Each row was made from one small tree. The marks that hang from a mark follow it in brackets, in the order of their numbers. Every link used is in the known rows. Write each row's tree.
Known rows:
z_415(z_166(z_821(z_394(z_435) z_422))): [-0.17  0.25  0.05 -0.06 -0.24  0.29 -0.07 -0.05 -0.10  0.02 -0.15 -0.02
 -0.09  0.05 -0.13  0.07 -0.18  0.00 -0.06  0.08 -0.22  0.04  0.43]
z_415(z_166(z_821(z_394 z_422))): [-0.06  0.23  0.05 -0.07 -0.20  0.10 -0.10  0.02 -0.07  0.07 -0.12 -0.06
 -0.06  0.05 -0.09  0.08 -0.23  0.04 -0.02  0.01 -0.35  0.04  0.38]
z_435(z_174 z_936(z_394)): [ 0.09  0.19 -0.18  0.02  0.03  0.26  0.04  0.01 -0.20  0.01  0.02 -0.15
 -0.20  0.12  0.05  0.30  0.00 -0.06  0.00 -0.05  0.24 -0.06 -0.16]
z_936(z_394): [-0.01  0.04  0.03  0.02  0.00  0.06  0.00 -0.04 -0.11  0.03 -0.03 -0.11
 -0.04  0.08  0.03  0.20  0.03 -0.02 -0.02 -0.06  0.11 -0.01  0.00]
z_936(z_394(z_435(z_174))): [-0.08  0.06 -0.09  0.03 -0.03  0.29  0.13 -0.08 -0.24 -0.01 -0.02 -0.12
 -0.19  0.07  0.02  0.19  0.03 -0.07 -0.06 -0.08  0.35 -0.05 -0.07]
z_879(z_415(z_166) z_821(z_394)): [-0.04  0.03  0.01  0.03 -0.05  0.17  0.06 -0.04  0.00  0.13 -0.11  0.06
 -0.06  0.11 -0.12  0.08 -0.02  0.11 -0.07 -0.09 -0.36  0.25  0.26]
z_435(z_174 z_936): [ 0.10  0.15 -0.21  0.00  0.03  0.18  0.03  0.04 -0.09 -0.02  0.05 -0.04
 -0.15  0.04  0.02  0.10 -0.05 -0.05  0.02  0.02  0.14 -0.04 -0.17]
z_422(z_394 z_821): [ 0.00  0.14  0.05  0.04  0.03  0.08  0.02  0.11 -0.11 -0.01  0.00 -0.13
 -0.04  0.06  0.07  0.13 -0.02 -0.02  0.02 -0.03  0.29  0.14  0.12]
z_174(z_222 z_435(z_936(z_394))): [ 0.00  0.16 -0.25 -0.06 -0.09  0.04 -0.07 -0.08 -0.21  0.03  0.16 -0.09
 -0.12  0.08  0.07  0.31 -0.02 -0.17 -0.02  0.10 -0.12  0.02 -0.05]
z_435(z_936): [ 0.06  0.15 -0.08  0.01  0.01  0.15 -0.08  0.01  0.01 -0.01  0.01  0.01
 -0.04  0.06 -0.02  0.09  0.02 -0.03  0.02  0.10  0.03 -0.01 -0.03]
z_879(z_166 z_415): [-0.05 -0.15 -0.01  0.02 -0.01  0.11 -0.01 -0.10  0.06  0.01 -0.16  0.03
 -0.17  0.07  0.01  0.01  0.01  0.14 -0.10 -0.13  0.20 -0.01  0.10]
z_394(z_936): [ 0.02 -0.10 -0.08  0.02  0.01  0.17 -0.02 -0.01  0.00 -0.10 -0.06 -0.08
 -0.03  0.11 -0.03  0.02  0.03 -0.01 -0.02  0.13  0.01 -0.03 -0.02]
z_422(z_821): [-0.05  0.07  0.06  0.01  0.03  0.01  0.01  0.13 -0.06 -0.02  0.03 -0.08
  0.02  0.01  0.01 -0.05 -0.01  0.05  0.01 -0.02  0.16  0.10  0.07]
z_394(z_435): [-0.11  0.01  0.01  0.01 -0.05  0.18  0.03 -0.07 -0.03 -0.04 -0.04  0.04
 -0.03  0.01 -0.04 -0.01  0.05 -0.04 -0.04  0.07  0.13  0.01  0.06]
z_166(z_821(z_422(z_394(z_435)))): [-0.09  0.20  0.07 -0.02 -0.20  0.27 -0.01  0.04 -0.17  0.03 -0.14 -0.18
 -0.12 -0.01  0.00  0.22 -0.18 -0.05 -0.03  0.09  0.32  0.03  0.40]
z_821(z_166 z_422(z_394)): [ 0.10  0.08 -0.05 -0.07 -0.03  0.23 -0.05 -0.08 -0.03  0.06  0.00 -0.14
 -0.13  0.04  0.11  0.14 -0.22  0.01  0.00 -0.05  0.38  0.01  0.30]
z_422(z_821(z_166 z_394(z_435(z_174(z_222) z_936)))): [-0.02  0.16 -0.32 -0.09 -0.11  0.41  0.05 -0.09 -0.18 -0.06  0.10 -0.09
 -0.18  0.05  0.10  0.08 -0.10 -0.08 -0.02  0.05  0.35  0.07  0.00]
z_166(z_821(z_394(z_435 z_936) z_422)): [-0.09  0.10 -0.03  0.00 -0.23  0.37 -0.02  0.01 -0.18 -0.07 -0.20 -0.12
 -0.12  0.07 -0.02  0.13 -0.18 -0.02 -0.05  0.20 -0.07  0.03  0.40]
z_821(z_166 z_394(z_435(z_174))): [-0.01  0.02 -0.18  0.01 -0.06  0.33  0.11 -0.17 -0.16 -0.06  0.02  0.00
 -0.16  0.02  0.09  0.01 -0.06 -0.04 -0.04 -0.07  0.19 -0.02  0.03]
z_435(z_174(z_222) z_936): [ 0.08  0.08 -0.31 -0.11 -0.05  0.13  0.03 -0.01 -0.06  0.02  0.09 -0.06
 -0.16  0.00  0.03  0.12 -0.08 -0.10  0.02  0.06  0.11 -0.03 -0.23]
z_879(z_415): [ 0.02 -0.08 -0.03  0.04 -0.01  0.03  0.05  0.00  0.02  0.01 -0.09  0.01
 -0.14  0.01 -0.01  0.08  0.02  0.11 -0.07 -0.15  0.08  0.09  0.00]
z_174(z_222 z_435(z_936)): [ 0.01  0.13 -0.27 -0.08 -0.09 -0.03 -0.07 -0.05 -0.09  0.00  0.18  0.01
 -0.07  0.00  0.03  0.11 -0.06 -0.16  0.01  0.16 -0.23  0.04 -0.06]
z_415(z_166(z_821(z_394(z_435(z_174) z_936) z_422))): [-0.10  0.16 -0.15 -0.05 -0.22  0.50  0.02 -0.03 -0.19 -0.08 -0.18 -0.15
 -0.23  0.14 -0.12  0.08 -0.20 -0.03 -0.07  0.14 -0.10 -0.02  0.29]

Which tree is each row?
[ 0.08 -0.03 -0.06  0.04  0.03  0.34 -0.02 -0.01 -0.07 -0.13 -0.03 -0.29
 -0.05  0.17  0.08  0.09 -0.01  0.01 -0.01  0.08  0.52  0.06  0.14]
z_422(z_394(z_936) z_821(z_166))
[ 0.02  0.35 -0.14 -0.02 -0.17  0.46  0.03  0.08 -0.26  0.00 -0.10 -0.22
 -0.27  0.04  0.02  0.31 -0.22 -0.10 -0.01  0.10  0.45 -0.01  0.24]
z_166(z_821(z_422(z_394(z_435(z_174 z_936)))))
[ 0.01  0.23 -0.06  0.04 -0.02  0.49 -0.05 -0.06 -0.10 -0.09  0.01 -0.16
 -0.08  0.12  0.05  0.16  0.03 -0.04 -0.02  0.11  0.66  0.07  0.18]
z_422(z_394(z_435(z_936)) z_821(z_166))
[-0.04  0.31 -0.18  0.05 -0.02  0.38  0.07  0.06 -0.25 -0.08  0.02  0.01
 -0.19  0.10  0.05  0.10 -0.04 -0.06  0.00  0.02  0.18  0.12  0.02]
z_422(z_821(z_394(z_435(z_174 z_936))))
[ 0.02  0.24 -0.15  0.05 -0.01  0.10 -0.07 -0.03 -0.24 -0.01  0.11 -0.07
 -0.11  0.11  0.05  0.28  0.03 -0.11 -0.01  0.06 -0.09  0.02  0.01]
z_174(z_435(z_936(z_394)))
[-0.10  0.25 -0.05  0.05 -0.21  0.41 -0.06 -0.07 -0.06 -0.06 -0.22  0.00
 -0.18  0.15 -0.17  0.23  0.05  0.04 -0.12  0.04 -0.16  0.09  0.18]
z_879(z_415(z_166(z_821(z_394(z_435(z_936))))))
[-0.01  0.17 -0.20  0.01 -0.02  0.36  0.06 -0.02 -0.13 -0.07  0.01  0.00
 -0.18  0.05 -0.02  0.08  0.01 -0.09 -0.01  0.09  0.27 -0.04 -0.11]
z_394(z_435(z_174 z_936))
[ 0.00 -0.07 -0.38 -0.16 -0.16  0.48  0.06 -0.19 -0.13 -0.03 -0.01 -0.11
 -0.28  0.08  0.09  0.06 -0.27 -0.07 -0.05  0.09  0.21 -0.01  0.16]
z_821(z_166 z_394(z_435(z_174(z_222)) z_936) z_422)
[ 0.00  0.14 -0.01 -0.05 -0.16  0.34 -0.11  0.02 -0.05 -0.03 -0.19 -0.28
 -0.12  0.17 -0.11  0.20 -0.17 -0.02 -0.03  0.18  0.05 -0.02  0.35]
z_415(z_166(z_821(z_422(z_394(z_936)))))
[-0.07  0.16 -0.06  0.05  0.01  0.30  0.15  0.06 -0.24 -0.06  0.00 -0.15
 -0.18  0.05  0.07  0.12 -0.03 -0.07 -0.01 -0.04  0.53  0.10  0.04]
z_422(z_394(z_435(z_174)) z_821)
[ 0.05  0.24 -0.13 -0.05 -0.08  0.55 -0.10 -0.14 -0.05  0.00 -0.03 -0.09
 -0.20  0.11  0.05  0.22 -0.14 -0.06 -0.02  0.12  0.54  0.00  0.32]
z_821(z_166 z_422(z_394(z_435(z_936))))
[-0.05  0.03 -0.24 -0.11 -0.25  0.41  0.09  0.01 -0.22 -0.03 -0.13 -0.33
 -0.27  0.04  0.03  0.26 -0.25 -0.15 -0.04  0.17  0.41 -0.02  0.20]
z_166(z_821(z_422(z_394(z_435(z_174(z_222)) z_936))))
[-0.01  0.34 -0.16 -0.02 -0.20  0.39  0.02  0.07 -0.27  0.00 -0.09 -0.08
 -0.24  0.01  0.02  0.21 -0.25 -0.06  0.00  0.08  0.06  0.02  0.24]
z_166(z_821(z_394(z_435(z_174 z_936)) z_422))
[-0.11 -0.02 -0.20 -0.09 -0.11  0.23  0.13 -0.12 -0.20  0.04  0.02 -0.14
 -0.20  0.03  0.04  0.22 -0.02 -0.13 -0.06 -0.03  0.31 -0.04 -0.13]
z_936(z_394(z_435(z_174(z_222))))
[ 0.02  0.23 -0.21  0.03 -0.03  0.47  0.05 -0.03 -0.22 -0.10  0.05 -0.07
 -0.16  0.09  0.08  0.06 -0.05 -0.02 -0.01  0.01  0.38  0.07  0.06]
z_422(z_821(z_166 z_394(z_435(z_174 z_936))))
[ 0.09  0.24 -0.26 -0.05 -0.05  0.60  0.01 -0.11 -0.15  0.00  0.01 -0.14
 -0.31  0.09  0.08  0.22 -0.20 -0.07 -0.01  0.04  0.64 -0.03  0.19]
z_821(z_166 z_422(z_394(z_435(z_174 z_936))))
[ 0.06  0.11 -0.28 -0.09 -0.05  0.19  0.04 -0.04 -0.16  0.06  0.07 -0.17
 -0.20  0.09  0.07  0.33 -0.05 -0.13  0.00 -0.01  0.21 -0.05 -0.22]
z_435(z_174(z_222) z_936(z_394))
[ 0.02  0.01 -0.06 -0.02 -0.04  0.47  0.01 -0.01  0.02  0.11 -0.20 -0.16
 -0.21  0.23 -0.13  0.22 -0.15  0.10 -0.08  0.05  0.08  0.22  0.45]
z_879(z_415(z_166) z_821(z_422(z_394(z_936))))
[ 0.05  0.07  0.01  0.02  0.03  0.16 -0.01  0.00 -0.08 -0.03  0.04 -0.21
 -0.02  0.06  0.11  0.08 -0.04  0.02  0.01 -0.05  0.50  0.08  0.16]
z_422(z_394 z_821(z_166))
[-0.15  0.16 -0.03 -0.04 -0.24  0.47 -0.09 -0.06 -0.10 -0.07 -0.21 -0.10
 -0.12  0.16 -0.16  0.08 -0.15 -0.01 -0.08  0.22 -0.20  0.02  0.42]
z_415(z_166(z_821(z_394(z_435 z_936) z_422)))
[-0.04  0.31 -0.11 -0.03 -0.10  0.40 -0.07 -0.06 -0.11  0.03 -0.05  0.13
 -0.19  0.10  0.01  0.17 -0.17 -0.05 -0.01  0.11 -0.05  0.09  0.29]
z_821(z_394(z_435(z_936)) z_422)
[-0.08 -0.14 -0.30 -0.09 -0.10  0.32  0.12 -0.10 -0.09 -0.10 -0.01 -0.12
 -0.18  0.06 -0.02  0.03 -0.01 -0.13 -0.05  0.17  0.23 -0.05 -0.14]
z_394(z_435(z_174(z_222)) z_936)
[-0.07  0.16  0.07 -0.11 -0.17  0.10 -0.11  0.06  0.01  0.05 -0.10 -0.14
 -0.02  0.01 -0.16  0.00 -0.19  0.06 -0.02  0.05 -0.10 -0.03  0.32]
z_415(z_166(z_821(z_422)))
[-0.05 -0.07 -0.20  0.03 -0.02  0.40  0.11 -0.06 -0.12 -0.14 -0.06 -0.09
 -0.18  0.09 -0.03  0.00  0.03 -0.07 -0.05  0.12  0.25 -0.06 -0.08]
z_394(z_435(z_174) z_936)
[-0.07  0.17  0.06  0.00 -0.17  0.04 -0.06 -0.02 -0.06 -0.01 -0.11 -0.06
  0.03  0.05 -0.09  0.06 -0.04  0.00 -0.02  0.03 -0.39  0.01  0.16]
z_415(z_166(z_821(z_394)))
[ 0.02  0.23 -0.15 -0.05 -0.11  0.49 -0.11 -0.15 -0.07  0.01 -0.02  0.06
 -0.16  0.09  0.05  0.12 -0.18 -0.01 -0.03  0.10  0.16  0.04  0.32]
z_821(z_166 z_394(z_435(z_936)) z_422)
[-0.01  0.10 -0.13  0.00 -0.17  0.49  0.09  0.06 -0.25 -0.07 -0.17 -0.31
 -0.26  0.08  0.02  0.23 -0.20 -0.08 -0.04  0.13  0.44 -0.03  0.26]
z_166(z_821(z_422(z_394(z_435(z_174) z_936))))
[ 0.03  0.17 -0.29 -0.09 -0.07  0.47  0.05 -0.07 -0.16 -0.06  0.09 -0.23
 -0.21  0.07  0.11  0.18 -0.07 -0.13 -0.01  0.07  0.74  0.05 -0.02]
z_422(z_394(z_435(z_174(z_222) z_936)) z_821(z_166))
